Each row comes from the steps of one walk. Every step used is in the known rows, and no mark comes twice. Write the walk behind each row, first mark first.
(in the rows, 128 means zero)
Known rows:
J R: [150 119  95 118 118 142 101 137 130 129 116 171 182  89 107 139 136  64
 163 127 134 118 144  99 136 104 183 147 149 186]
K F B R N H: [132  85 107 157  86 130  86 122 159 121 102 170 134  77 104 149 192  74
 172 116 126 171 132  33 152 113 171 177 143 162]
N H T: [197 116 101 145  69 123 106 124 132 138 105 113 182  79 111 136 166  61
 187 140 140 131 165  84 116 140 188 122 108 197]
H B G: [154 129 113 161  58 111 114 137 156 107 127 143 186 105 147 143 159  76
 141 115 169 122 150  98 140 127 161 137 107 179]
B G T R: [154 134 107 125 114 109  89 139 146 139 129 119 168 101 113 143 139  98
 181 163 151 113 158  95 146 139 160 104  84 145]
X H B R K: [177 138 101 189  39 131 133 133 129 121 111 165 207 101 135 135 177  76
 146 129 161 154 155 119 141 151 186 138 119 212]
D H B G T: [160 120  93 162  68 109 121 144 140 139  89 117 199 126 138 151 157  58
 160 147 151 126 168 127 124 130 167 142  98 210]
K F B G T R U: [126  94 108 143  98 127  78 142 160 127  99 167 137  72 120 151 166  91
 178 131 129 145 138  51 152 106 168 159 122 159]
T R K: [161 129 101 140 113 165 107 135 116 126 120 162 156  79 115 102 141  88
 180 132 148 136 127 117 119 107 169 124 133 177]
H B G T: [146 137 104 156  64 106 107 131 158 117 125 130 182 106 149 142 157  92
 144 125 161 116 156  98 139 138 161 125  95 170]
G B R K F: [139  98 104 160  76 136  88 103 146 128 128 162 162  90 130 118 159  86
 130 121 169 154 125  87 145 106 149 158 157 173]
X H T R K F B: [167 122  98 181  76 141 122 154 119 125  92 156 182  92 133 147 179  92
 171 151 136 163 169 102 129 143 182 126 104 218]
T R N F B: [135 123  93 146 132 142  95 146 152 120 128 145 130  54 113 128 149 117
 182 139 141 154 144  90 136 123 150 140 118 159]
K F B G T R: [125  93 110 152 101 123  80 139 155 127 103 163 139  89 119 153 178  88
 172 129 129 150 147  43 152 106 164 159 123 158]
K F B G T: [125  84 119 154  92 119  78 140 158 125 102 164 149  95 124 155 187  82
 170 124 128 151 144  38 153 104 165 169 127 166]
D H B G: [165 115 100 166  64 111 127 147 138 132  90 127 201 126 137 151 158  47
 158 140 157 130 164 127 124 123 167 150 106 216]
R B: [142  91 123 159  96 121 134 149 141 103 107 130 157  81 133 121 163  92
 155 115 148 144 136 101 132 125 180 161 126 204]
K F B G T R N H: [126  90 108 150 101 117  78 135 163 121 106 147 128  77 113 155 182  92
 181 136 118 157 139  29 143 122 166 159 114 151]
R N F K: [134  98 126 155 118 149  80 136 164 112 118 160 156  87 125 126 186 109
 182 137 124 159 125  59 122 126 142 173 143 169]
X H T R K: [183 137  99 176  79 145 128 154 112 127 100 147 197  95 131 139 166  89
 172 159 145 152 172 125 124 151 183 112 101 222]
N G T: [134 106 110 124 116 103  83 137 151 159 125 100 169 103 137 125 147 104
 190 162 120 102 157  92 152 125 175 129 100 169]
R K: [161 101 131 144  87 160 102 135 120 117 117 171 187 103 131  99 173  74
 175 118 139 140 109 102 116  97 171 157 149 200]
F K: [163  89 130 155  97 152  87 119 143 137  94 182 167 114 119 117 188  61
 178 119 140 141 133  65 116 101 179 140 156 192]
J R N L B G: [125 101  90 127 120 111  88 129 163 103 138 149 147  77 100 160 152  93
 153 130 127 146 115  90 131 115 154 153 114 154]
R K F B: [135  79 130 156  83 159  92 133 130 111 104 189 162 100 134 111 195  79
 171 109 122 157 103  61 123  84 167 183 158 191]
L B G T: [133  99 110 145  73  88  93 107 180 131 129 120 171  99 123 158 154 104
 150 131 169 134 156  94 135 106 147 140  84 147]
Y F K: [150  82 147 153  98 163  70 120 135 135  81 209 168 130 110 129 199  51
 181 119 144 133 140  57 123  96 157 144 156 158]
J R B G: [130 106 105 121 116 118 122 141 139 105 115 147 163  93 115 143 136  87
 152 133 132 118 132  90 137 122 175 155 128 175]
B G T: [155 121 120 128 102 104  86 139 150 137 127 120 183 111 119 146 153  89
 178 156 148 115 155  88 148 135 162 118  90 156]

Write each row's walk:
[146 128 111 129 110 123  85 134 141 131 122 133 164 107 118 137 148 102
 180 162 139 118 140  81 138 134 154 120  96 140]	B G T R K F
[118  86 106 158 105 113  71 141 164 116 113 157 122  79 116 158 189  98
 170 128 121 165 130  42 150 112 154 161 112 150]	K F B G T R N L
[162 146  99 186  64 111 118 151 148 120 120 135 195  91 143 152 168 108
 157 157 150 146 171 105 139 170 167 131  86 190]	X H B G T R N F
[142 115 106 144 109 155  98 136 128 118 115 171 140  83 116 116 155  94
 178 132 138 143 121  83 127 103 160 139 130 161]	T R K F B G
[147 123 103 144 117 124 127 147 137 112 119 127 137  74 115 126 132 103
 167 140 157 133 144 109 134 133 166 123 104 166]	T R B G
[132  99 125 146  99  99 124 145 151 107 114 107 155  96 133 132 158 111
 159 139 144 130 139  90 138 144 168 143  94 174]	R B G T
[128  84 129 148  85 147  85 131 135 114 107 175 161 106 134 116 191  92
 173 123 119 149 106  56 127  96 162 171 139 174]	R K F B G T
[121  85 105 142 105  82  80 142 172 125 134 125 122  75 114 151 177 109
 174 129 136 156 139  68 156 113 160 124  75 157]	F B G T R N L
[176 133 101 176  81 122 138 160 124 120 100 128 188  95 131 153 161  97
 166 164 150 149 179 119 132 165 180 110  83 214]	X H T R B G
[147 105  98 156  81 119  92 108 153 138 134 146 165  82 123 129 147  80
 130 123 184 148 148 102 155 113 155 141 143 178]	G B R
[117  87 120 139 126 106  87 143 175 113 143 107 142  77 140 136 156 109
 172 148 131 147 129  78 137 135 158 153 111 173]	R N G B
[131  88 109 159  86 136  88 127 151 127  98 186 145  89 111 147 187  71
 163 110 136 163 138  47 161  97 168 177 152 170]	K F B R
[144 127  78 154 111 133 106 132 147 112 116 121 136  74 122 149 155 116
 162 142 147 154 154 116 118 132 143 106  84 170]	H T R N L B
[133 123  99 143 130 133  93 146 156 117 132 141 131  61 112 134 147 118
 183 146 142 150 143  86 139 127 144 137 108 150]	T R N F B G
[149  95  89 167  74  78  75 115 170 128 144 125 147  76 105 154 171  99
 144 120 162 154 130 115 139  98 137 131  77 147]	N L B G T R
[150 127  85 159  86 111 122 145 144 130  94 111 177 114 134 152 150  73
 166 155 146 134 163 126 119 143 162 135  89 196]	D H B G T R N
[176 111  97 144  73 125 102 121 134 128 104 121 153  78 109 136 167  79
 188 146 130 138 149  61 115 135 176 122  99 173]	N H T R K F B G
[141  89  93 170  71  92  71 111 164 120 137 139 143  82 110 148 181 103
 144 119 150 159 113 101 132  93 131 147  89 142]	N L B G T R K F
[175 147  96 173  54 113 123 153 144 125 112 141 199  79 140 150 152  91
 161 152 159 135 168 124 140 163 188 117  85 203]	X H B G T R U
[146 146  94 154  72 111 108 131 155 119 127 128 172  98 145 140 148  98
 147 130 162 115 157 103 138 140 159 116  91 162]	H B G T R
[167 123 103 178  75 132 121 155 123 121  96 151 183  99 132 153 177  95
 171 158 138 159 168  97 132 147 176 122  94 208]	X H T R K F B G
[138 141  82 132 139 137  88 136 145 142 122 115 141  70 115 126 142 119
 188 157 132 134 157 105 130 148 172 104  97 155]	G T R N
[118  91 110 134 110  93  87 143 170 126 128 127 129  79 118 149 169 108
 179 133 137 149 148  63 154 118 166 124  81 160]	F B G T R N
[136 127  85 141 125 134 106 140 144 120 118 109 138  80 138 141 140 120
 168 158 142 138 162 106 124 143 150 104  92 176]	H T R N G B
[132  84 110 144  77 125 102 118 147 129 117 172 143  88 110 122 182  83
 165 102 148 161 124  76 159  91 172 149 132 179]	F B R K
[137 119 102 129 111 127 101 116 157 128 131 137 147  92  99 133 152  94
 176 146 142 145 126  89 162 143 159 139 122 145]	B R N G
[148  84  92 178  56 106  79  98 159 121 132 161 149  82 101 142 191  86
 135 101 158 172 105 105 140  84 136 163 118 153]	N L B R K F
[115 101 102 126 121 114  81 132 149 153 120 114 140  94 137 119 150 121
 191 161 108 112 141  76 148 116 169 133 101 155]	N G T R K F B
[124  96  99 157  74 121  96  81 184 125 121 156 148  90 106 144 169 111
 146 118 165 164 133  80 135 105 133 165 125 137]	L B R N F K
[152 106  89 155  94 135 121 148 120 135  71 131 170 122 127 150 162  71
 179 161 132 145 161 113 115 117 157 138 102 209]	D H T R K F B G
[132 124  96 125 115 125  95 112 158 135 130 127 144  92 101 133 150 106
 178 153 137 140 130  88 162 150 159 132 114 138]	B R N G T
[163 127  94 174  93 120 120 155 136 128 112 118 178  85 140 152 159 105
 166 171 143 154 179 116 132 164 175 112  87 212]	X H T R N G B
[130 119  93 136 140 126  96 142 155 124 138 117 124  60 121 127 130 113
 178 154 142 141 141 100 134 134 160 122 107 159]	T R N G B
[143 121 104 145 102 150  91 106 155 127 119 169 152  94  97 127 170 100
 170 137 145 157 124  74 151 135 142 155 146 143]	B R N F K
[134 136  86 139 137 144  78 126 149 146 115 129 139  77 118 120 154 129
 189 160 125 134 152  87 125 142 158 115 108 148]	G T R N F K
[159 129  85 161  76 112 123 142 137 140  90 117 188 120 134 149 148  64
 163 152 152 125 170 132 122 133 165 133  94 201]	D H B G T R
[191 120 101 161  45 113 111 119 146 129 117 124 184  71 120 129 167  53
 167 115 152 130 154  83 120 135 194 139 119 194]	N H B
[190 129  90 157  40 116 114 103 146 134 118 130 177  74 107 129 162  56
 163 118 157 132 150  84 132 142 189 134 121 177]	N H B R
